Every row comes from one small tree of marks. The marks that hang from a mark follow it in brackets, in alphabetical order. Every link used is in the known rows. Which tree was each row made from?
Known rows:
pidonik[budoduf kefe[zofa[vofi]]]: [ 19   8 -17  -9   6 -15  -9 -17  36 -41  -8 -30   8   4 -16  25  -6   2
  32   3 -17  -5   1 -81  23  24  14   3  -6  -6  16   1  35  -5  -3  26
  25  12  22  14   5   9  16 -19 -11  -6 -23  12  23  23 -25  -2]
medo[rogezi[vofi] zofa]: [-16  -5  -2  24   6  -5 -11   3  16  23 -18  13  34   6  17 -16   4  -7
 -37  -5 -34  -3  39 -22 -44  23  -7 -12  44  27   4  13 -10 -16   0  31
 -18  -3   6   5   3  20 -62  12   2 -27   0   0 -10  -7 -10  10]
kefe[pidonik[budoduf] zofa[kekos medo]]: [-22   6  -4 -16  -6  -3 -48  -6  15 -27  -7  -7 -11   2  -3   3  -2 -11
  43   7 -10   2   5 -67  11  68  -4  33  -6   2 -15  -3 -35 -14  -1  47
 -22  -5 -58 -17  13  24 -10 -19   0   6 -34 -76   5  36   3 -29]
kefe[pidonik zofa[medo vofi]]: [-12  -6   3 -11   4  -3 -34   8  16  -9  -9 -23  15  -2   2   0   2  -4
  25  11  -4   6  18 -77  25  38   5  24  12 -24 -21   0  -9 -20  15  67
 -23 -19 -43   0   6  25  -6 -20  -8  11 -39 -61   0  40 -13  31]
kekos[zofa[kefe[pidonik[budoduf]] medo vofi[gebe rogezi]]]: [ -5   2   2  -7  19  14   6  35 -10  20   4 -30  15  22 -37  10 -13  13
  10   4 -34   3  39 -72  10  52  14  30  15   2   1   7  27 -13 -13  56
   4 -25 -29   0  15  32  -5 -11  -3  -1 -19 -18  49  15 -40  27]
mitu[gebe[nesoguz vofi[rogezi]]]: [ -3  11 -12  14   4  -3   6  10  -3  23  -7  14 -22  -3 -42  -1  -2  -1
   4  -9   1  -1  11   9 -32 -14   7  13 -14   7 -24   9  39  39  -2  15
  27 -16 -47 -25  10   2  21  -2 -12  -8  15 -11 -11  -1   8  27]
medo[rogezi]: [  2   7   7   3  -3   1   4   7   7  16   0  15  11   6  12 -11  -4  -4
 -19 -13  -5  -1  27   2 -31  -5  -7 -16  36  12   4  14 -23 -21 -11  -7
  -3 -16   5   1   2   7 -18   6   2 -18  10   7  -6 -17   5 -27]
ruku[zofa]: [-19 -10  23   2  13   1  -9  -3  13  -5  18   4   9  -6  18  -8   6   2
 -15   9  -3   2 -14  -1 -57  32  -2 -13 -10   2  10   1 -49   6  -2  25
 -21  -1  11   8  -4   6 -17   2 -11   0  -9  -9   6  21  -9   2]
zofa[kefe]: [ -6  17  -7  -4   5   5  16  -4  -7   4  -9   5   4   0 -11  26 -11  10
  14  12 -10  -4   3 -20   5   6   6   0  -7  -7  11   2  -9 -29  -5 -14
   6 -25  -6   5  -4  17  16 -23  -5  -4   0   6  26   5  -7  -8]
pidonik[budoduf kefe[zofa[vofi[gebe[nesoguz]]]]]: [ 11   7 -16 -10   2 -14  -9 -26  35 -38   1 -38  -2   5 -33  20 -11  -4
  42  -5 -16  -5   4 -80  16  24  17   5  -2  -4   7   3  44   3  -7  30
  30  15  13  10  10   7  14 -25 -12 -12 -21  21  27  31 -32   2]
pidonik[budoduf kefe]: [ 22   0 -14 -11  -5 -11  -6 -14  19 -36   3 -14  -5   5 -21  20  -9  -2
  31  -3  -9 -10  -6 -51  33   7  14  11 -16   6  11   9  33   7 -14   3
  29  17  31   5   3  -7  23  -9  -7  -7  -5  28  19  11 -13 -36]
nesoguz[gebe]: [ -5   3   1   4 -21  -3  -8   7  -8   6  18 -13  -5   5   0 -11  -1  -3
   3   1 -13   4 -16 -13  26   5  -8  -6  -6 -12  -9  -6  68  30  -2 -24
  -3   4  -6 -12   5   5  12   0  -6   9  -1   9   1  -3 -12  -8]
pidonik[budoduf kefe[zofa]]: [ 16  13 -14 -17   8 -13 -15 -16  36 -38  -4 -30   0  -1 -19  22  -7  -1
  31  -3 -11  -5  -6 -66  31  35  14   1   0  11  21   1  15  -4  -7  17
  26  14  16   7   5   2  17 -15 -10  -8 -21  12  25  19 -22 -13]
kefe[pidonik]: [ -9 -15   6  -9  -8 -10 -31   4   4  -7  19   4 -19  11  -9 -13  -6  -8
  31  -3   5   2  11 -23  27   2   0  22  -4  -3 -20   9  14 -17   7  10
 -22   0 -26 -16  -1   3  21  -7  -6   2 -10 -32  -9  14   1 -46]
rogezi[vofi[gebe[mitu nesoguz]]]: [-12 -16  -4  25  -8   0  -7 -28  -5  15   9   8 -17   9 -47   1  -1 -19
 -12   3 -19   2  21 -28 -47  18  10   2   1  -4 -32  -7  74  17   4  32
   9   6  -2  -7   3 -15 -29  -9  -5 -17   7  28  -2  23  -5 -12]
pidonik[kefe[zofa]]: [  0  13  -6 -12  17 -16  -9 -12  22 -15  -6 -28   8  -7 -22  25  -5   0
  16   2 -10   2   1 -44  43  21  12  -6  15  -2  20   9 -29 -13   4   3
  17  -2   6  14  -4 -18  21  -6  -9  11 -18  13   4  26 -18  24]
medo[zofa[kefe kekos vofi[rogezi]]]: [-29  20 -19  21   2 -13  -3  -7  -3  -2 -19  15  34  16  11  16  -6  14
  21  14 -46  -6  20 -43  -1  30 -10   9  -3  -4  10   8 -30 -22   2  26
 -13 -13 -30   9   8  20 -12 -10   3   2  -1 -39  -4  11 -11  18]
kekos[zofa[kefe[pidonik[budoduf]] medo[rogezi] vofi]]: [ -1   1   9  -8  19  25  15  31  -3  12 -23  -9  26  15 -30  10  -8  15
  -2  10 -33   2  48 -72 -29  22   5  30  30  -9   4   5  13 -27 -13  48
  -6 -34 -11   8   4  50 -12 -18  -5  -5 -22 -17  53  22 -33  13]
ruku[zofa[kefe[pidonik[budoduf]] medo vofi[rogezi]]]: [-16  -4  11  -3  10   8 -10  14   2  -3   7   4  28  -1  12   9  -1   8
   9  23 -17  -4   0 -62 -30  47   9   6 -27 -13  -5  11 -44 -14  -7  69
 -19 -33  -4  11   8  27 -18 -17 -16   1 -11 -33  19  32 -10  -5]
medo[rogezi[vofi[gebe[mitu nesoguz]]] zofa[kekos]]: [-38  -1   0  35 -13 -12 -15 -25   4  17   0  31  18  20  -7 -13  -2 -16
 -19  -6 -47  -2  49 -27 -75  34 -16   1  39  21 -10  11 -16  -8  -6  29
 -17  -1 -23  -6   8   4 -56   3   7 -31   5  -6 -19  13  -9 -19]
gebe[mitu nesoguz vofi[rogezi]]: [-11  -9   3  20 -23  17 -25 -21  -8   7  25  58 -25   2 -74  -1  -4 -19
   1   2  -7   7  20 -19 -44   9  -9  23  12  -3 -21   5  35  17  -3   6
  36 -29 -41 -22  -9 -34   2 -18 -16 -17  37   6 -26  45  25 -49]
nesoguz[gebe[mitu vofi]]: [ -3 -15  13  22 -45  -1 -20  -5 -13  -3  39  29  -9   6 -23 -11   2  -7
 -10  11 -13   5  -3 -29  11  15 -18   9  -7 -26 -13 -10  86  41   0 -42
  15 -13 -23 -21  -5 -13  21 -14 -15  -1  10  14 -12  24  -9 -23]
zofa[kefe[pidonik] kekos medo vofi[gebe[mitu nesoguz]]]: [-33   4  -4   7 -36   2  -2 -29 -35 -10   5  29   5  16 -42  28 -16  -1
  53  24 -35  -6  34 -85 -24   7   0  58 -22 -55 -38  10 -15 -16  -9  40
  -7 -44 -61  -4  12   9  10 -50  -1   7 -10 -32   7  63 -15 -17]
ruku[zofa[kefe kekos vofi[rogezi]]]: [-33  13   4  15  11  -6   6 -12  -2  -4  -3  21  20   8  14  16  -2  15
   9  23 -33  -1  -1 -23 -57  40  -5 -11 -29 -19   9   4 -53 -17  -4  25
 -21 -22 -10  17   1  15  -9 -11 -11   9   1 -38   0  25   0 -14]
medo[rogezi[vofi] zofa[kefe kekos]]: [-37  16 -12  26   2  -7  -4 -13   3  19 -33  31  31  11   6   9  -4   1
 -16   8 -52  -6  42 -31 -55  32 -11  -6  30  13   9  11 -38 -33  -5  10
 -19 -16 -15   6   1  30 -48  -5   5 -20   3 -17  -5   2  -3 -15]

Which tree is each row?
[-14  -8  14   8 -24  -4  -5 -27  -5  -3  53   6 -24  14 -44  -8 -11 -23
  15 -11  -2   2  18 -20 -30  12  -1  14  13   1 -17   2  24  13  -9  19
  13  -2 -31 -18   9 -30   7 -17  -4 -25   4  31   5  27 -23 -18] -> vofi[gebe[mitu nesoguz]]
[-25  17 -15  -5 -16  -7 -14 -24 -10 -23  -8  27 -23  18 -18  25 -17   5
  60  13 -22  -6   7 -40   1  21  -5  28 -33 -11  -5   4 -10 -35  -9 -16
 -14 -10 -38 -11   0  24  29 -32   0   2  -4 -47  11  22  10 -80] -> zofa[kefe[pidonik[budoduf]] kekos]
[ -4  -3  -6  15 -26  -7 -23  16 -13  24  25  -4 -10   5 -14 -16  -3  -3
  -6  -1 -18   4 -10  -6  43  24  -8  -8  -9 -12 -13  -2  88  40  -4 -44
  18  -8 -22 -20   6  -2  10   0 -13  10  20   0 -14  -5   3  -4] -> nesoguz[gebe[vofi[rogezi]]]
[-33  23  -2  14  -3  -8   0  -6   4   8 -13  29  32  13  17   3  -9   5
  -1   0 -41  -6  36 -20 -36  25 -19   0  34  19  23  19 -83 -39 -13  -4
 -20 -23 -29   3   4  28 -25  -7   7 -21   0 -21  -1   0  -9 -14] -> medo[rogezi zofa[kefe kekos]]
[-11   0  -8  18   7 -11  -9  10  13   1  -2  -7  37  11  23  -8   4   7
   0   2 -27  -3  16 -32   9  19  -5   3  11   8   5   5  -3  -3   8  48
 -11  -1  -9   6  10  13 -23   7   0  -5  -4 -23  -9   0 -19  42] -> medo[zofa[vofi[rogezi]]]
[-16  18 -27   1 -15   3  -6   3 -28  -7 -26  21  18  16  -8  35 -13  11
  49  24 -38  -9  19 -80  14  27   3  40 -39 -31 -25  11 -21 -27 -12  43
  -4 -42 -45   1  17  25  -3 -28   2  16   2 -66   0  25  14 -29] -> zofa[kefe[pidonik[budoduf]] kekos medo vofi[rogezi]]
[ -4   0  -7  13  -4  -3  11   1  -2  13  -7  17 -22  -6 -45   0  -1   2
   3  -5   5  -2  10   5 -49 -27   6  23 -16  -7 -26   5  45  41   0   8
  21 -11 -40 -22   6  12  24 -13 -12  -8   5  -4  -2  12   0  34] -> mitu[gebe[nesoguz vofi]]
[-23  15 -18  21 -21 -19  24 -31 -22  -6  -2  10   8  25 -12  29 -15  15
  36  16 -36  -8  23 -41 -16   7  -1  14 -30 -45  -8   2  12 -18  -5 -10
   2 -18 -30   9  10  15  18 -36   1   5  -1 -14   9  19 -15   8] -> zofa[kefe kekos vofi[gebe]]
[  1  -8  22   7  10  17  18  26  -6  20   5 -11  31  16 -27  -5  -1   6
 -30   1 -28   6  50 -51 -49  25   0  23  45  -4   4   3   4   5 -12  49
   4 -24 -13   8   9  13 -27   0   1  -7 -17   7  31  19 -43  52] -> kekos[zofa[medo[rogezi] vofi[gebe[mitu]]]]
[-33  10   0  -7   2 -16 -46 -13  16 -16   0  -1 -20   9  -7  -1  -4  -9
  41   4 -11   8  11 -39  19  50  -9  14   5  -3  -9  -2 -31 -30  12  18
 -31  -2 -61 -15   1  11  13 -13  -3  10 -29 -75 -14  34   5 -30] -> kefe[pidonik zofa[kekos]]
[-12  -5  -3  21  -1 -20 -10   6  10   6  18 -17  33  18  19 -15  -2   2
   2  -5 -28  -5  21 -33  17  34  -2   2  12  12   0   8   7   5   5  45
  -7   4 -19   2  18   5 -21   5   2 -11  -6 -12  -5   0 -31  54] -> medo[zofa[vofi[gebe rogezi]]]
[-12   3  -4  -4  14 -15 -38  10  25  -4   1 -19   1  12   1  -7  -4  -5
  32   2  -9   9  20 -60  40  44   2   3  10  -5 -13   2  15 -35  19  52
 -24 -13 -40  -6   6  16  10  -9 -12   5 -25 -64 -11  20  -5  -5] -> kefe[pidonik zofa[vofi[rogezi]]]
[-19  18 -10  10   9 -10  -5 -20  15 -13 -28  -6  14   3   8  13   4   7
  13  11 -23   5   8 -36 -18  31  -8  -4   3 -23   5 -13 -15 -12  12  24
 -11  -8 -26  11   3  19 -10 -14  -1  13 -22 -44  -7  25  -3  28] -> kefe[zofa[kekos vofi]]
[-39   2  10   6  -3  -6 -11  -3 -15   4  20   8  20   8   8  10  -7   7
  18  22 -31  -4   8 -48 -39  58   2  10 -30 -22  -8  15 -67  -9 -10  50
 -24 -32 -35   7  13  11 -16 -16  -9  12  -7 -47   2  38 -10   7] -> ruku[zofa[kefe[pidonik] kekos medo vofi[gebe rogezi]]]
[ -6  17 -16  -5  11 -15  -8 -10   7  -9 -22 -19  23  -4 -19  32  -4   4
  23  13 -28   0   7 -59  42  26  10   3   7 -19   8  12 -48 -10   1  22
  17 -12 -13  18   5 -19   6  -4  -3  24 -13 -12 -10  34  -8  38] -> pidonik[kefe[zofa[kekos medo vofi[rogezi]]]]
[ -6  13  -8   0  -2 -19  -2 -15  10  -7 -11 -25  24  -1 -16  25  -7   1
  18   5 -27  -2  18 -61  20  23   9   2  17 -18   7  14 -46  -9  -4  15
  17 -12 -11  17   7 -15   5 -10  -2  13 -17   2  -5  32 -22  43] -> pidonik[kefe[zofa[kekos medo[rogezi] vofi[gebe]]]]
[-20 -11  19  -3   7   9  -3   4  -1  -5   3   7  30  -7  12  10   1  10
   5  29 -13  -2   2 -56 -46  27   7  12 -21 -32  -6   9 -51 -13  -1  57
 -25 -34   1  17   0  31 -13 -24 -17   7 -20 -28  21  46 -20  18] -> ruku[zofa[kefe[pidonik] medo vofi]]
[ 11  15 -18  -7  -5 -10  -9 -18  24 -36 -22 -17  19   1 -12  27  -5   1
  29   6 -25  -7   9 -82   7  30   9  11   1  -6  10   6  -7  -5 -13  31
  24  -1   7  15  11  10  -3 -17  -4  -1 -18  -1  15  28 -15  -3] -> pidonik[budoduf kefe[zofa[kekos medo[rogezi] vofi]]]
[-10  21  -7  -9   7 -12  -8 -13  11  -8 -21 -17  18 -10 -19  27  -5  -1
  14   6 -22   0  10 -46  24  24   6  -1  20  -5  15  14 -73 -13  -6   6
  15 -13 -10  14   1 -17   3  -4  -1  14 -15  -4  -5  31 -10  21] -> pidonik[kefe[zofa[kekos medo[rogezi]]]]
[ -8  21 -17   1  13 -24  -5 -17  16 -15 -15 -16  13   3 -21  29  -6   4
  30   7 -28   1   8 -52  37  21   7  -5   4 -13  14   9 -30 -15   5   9
  16  -4  -6  16   0 -20  18  -4  -7  19 -11 -10 -14  27  -8  17] -> pidonik[kefe[zofa[kekos vofi[rogezi]]]]
[-18  -2  17   2  11  14  12   1  -3  -2  -5   4  41 -12  15  16   4  14
 -11  29 -16  -4  -4 -47 -56  26   7   1 -19 -29   3   5 -59  -4  -5  53
 -14 -35  10  25   2  28 -24 -21 -14   6 -16 -11  25  37 -21  37] -> ruku[zofa[kefe medo vofi]]
[-10  13  -1   3   6   3  -7   3  10   6   5 -27  23  -2 -13   5   0  -7
   0   4 -17   6  16 -58   2  53   6  -1  22  -7  -9  -3 -20  -3   2  67
   8 -26 -43   3  17   3 -27 -11  -3  -2 -17 -18   2  29 -18  60] -> kefe[zofa[medo vofi[gebe[mitu nesoguz] rogezi]]]
[-11   1 -12  14 -21   6  10 -10 -28  -7 -37  19  31  -2   8  17   7  11
  11  22 -27  -5  11 -36 -31  -7  -6  33 -18 -48 -26  -1 -31  15  -3  33
  -5 -20 -18  13  10   9 -27 -11  11  26  -2 -35 -19  31   7  33] -> zofa[kekos medo vofi]
[-38   9 -11  18 -10 -26 -18 -10  -3  -2  13   3  21  28   4   4 -13   6
  37   7 -43  -7  30 -54  19  43  -6  20  -5   0  -3  15 -16 -23   3  29
 -21 -11 -51  -4  16  15   1 -15   2  -4  -9 -45  -5  16 -21   9] -> medo[zofa[kefe[pidonik] kekos vofi[gebe rogezi]]]
[-19   5  -9   5 -39  -5   3  -9 -25  -3  -2  15  20  23  -8  17 -18   4
  41  12 -37 -13  43 -80 -21  21   1  38 -13 -39 -27  17 -16 -27 -21  25
  -5 -40 -50  -1  22  34  -9 -40   4  -7  -7 -37  15  24 -12 -21] -> zofa[kefe[pidonik[budoduf]] kekos medo[rogezi] vofi[gebe]]
[ -1  -7  -3  -7   2 -11 -38  -3  36 -31   3 -17  -5  14  -1  -7  -2  -5
  41   1  -6   3  15 -80  16  41   2  17  -1 -10 -14  -9  51 -24  13  54
 -20   2 -26  -6   7  39   7 -26 -13  -9 -35 -55  12  29 -15 -19] -> kefe[pidonik[budoduf] zofa[vofi]]
[ -3   4  17  -9  25  27  13  36  -4  27 -18 -13  22   1 -22  -3   0   7
 -34  -2 -22   8  32 -22 -33  25   0  16  48  18  14   5 -30  -2 -14  34
  -1 -19 -11   5   4  20 -29  11   4   1 -13  -4  33   7 -23  36] -> kekos[zofa[medo[rogezi]]]
[-29   2  -3  20 -34 -23  -3 -35 -19 -21  23  34  -6  35 -25  24 -18   5
  56  20 -33  -6  36 -70 -12  11  -7  33 -31 -48 -21   5  22 -30   1   2
 -11 -26 -51  -5   5   3  38 -44  -5  -3  -8 -33  -2  40 -16 -43] -> zofa[kefe[pidonik] kekos vofi[gebe[mitu]]]
[-43  12  -5  31  -8  -9  -4 -25   0  18  -9  32  20  20 -15   4 -10  -9
 -10   2 -54  -5  52 -41 -72  38 -12   2  35  17   0  14 -25 -28  -9  19
 -13 -18 -28  -3   5  15 -46 -12   4 -32   5   0  -3  17 -14 -24] -> medo[rogezi[vofi[gebe[mitu nesoguz]]] zofa[kefe kekos]]
[ -5  -2  12  -1  29  29  12  32  -6  35 -27 -10  22   0 -29   0   3   5
 -41   1 -27   9  36 -26 -42  30   3  13  45  14   8   1 -11   0 -11  40
  -1 -17  -1   6   3  22 -44  12   4   1 -13  -2  32   9 -21  36] -> kekos[zofa[medo[rogezi[vofi]]]]
[-12 -17  20   6   6  11   2   3   0  -4   2   3  37 -12  24  -2  12   7
 -19  21 -10  -1  -6 -31 -65  22   3   4 -14 -24  -5   1 -45  16  -1  61
 -19 -18  14  21   3  16 -36  -5 -11  10 -14 -15   7  34 -16  46] -> ruku[zofa[medo vofi]]
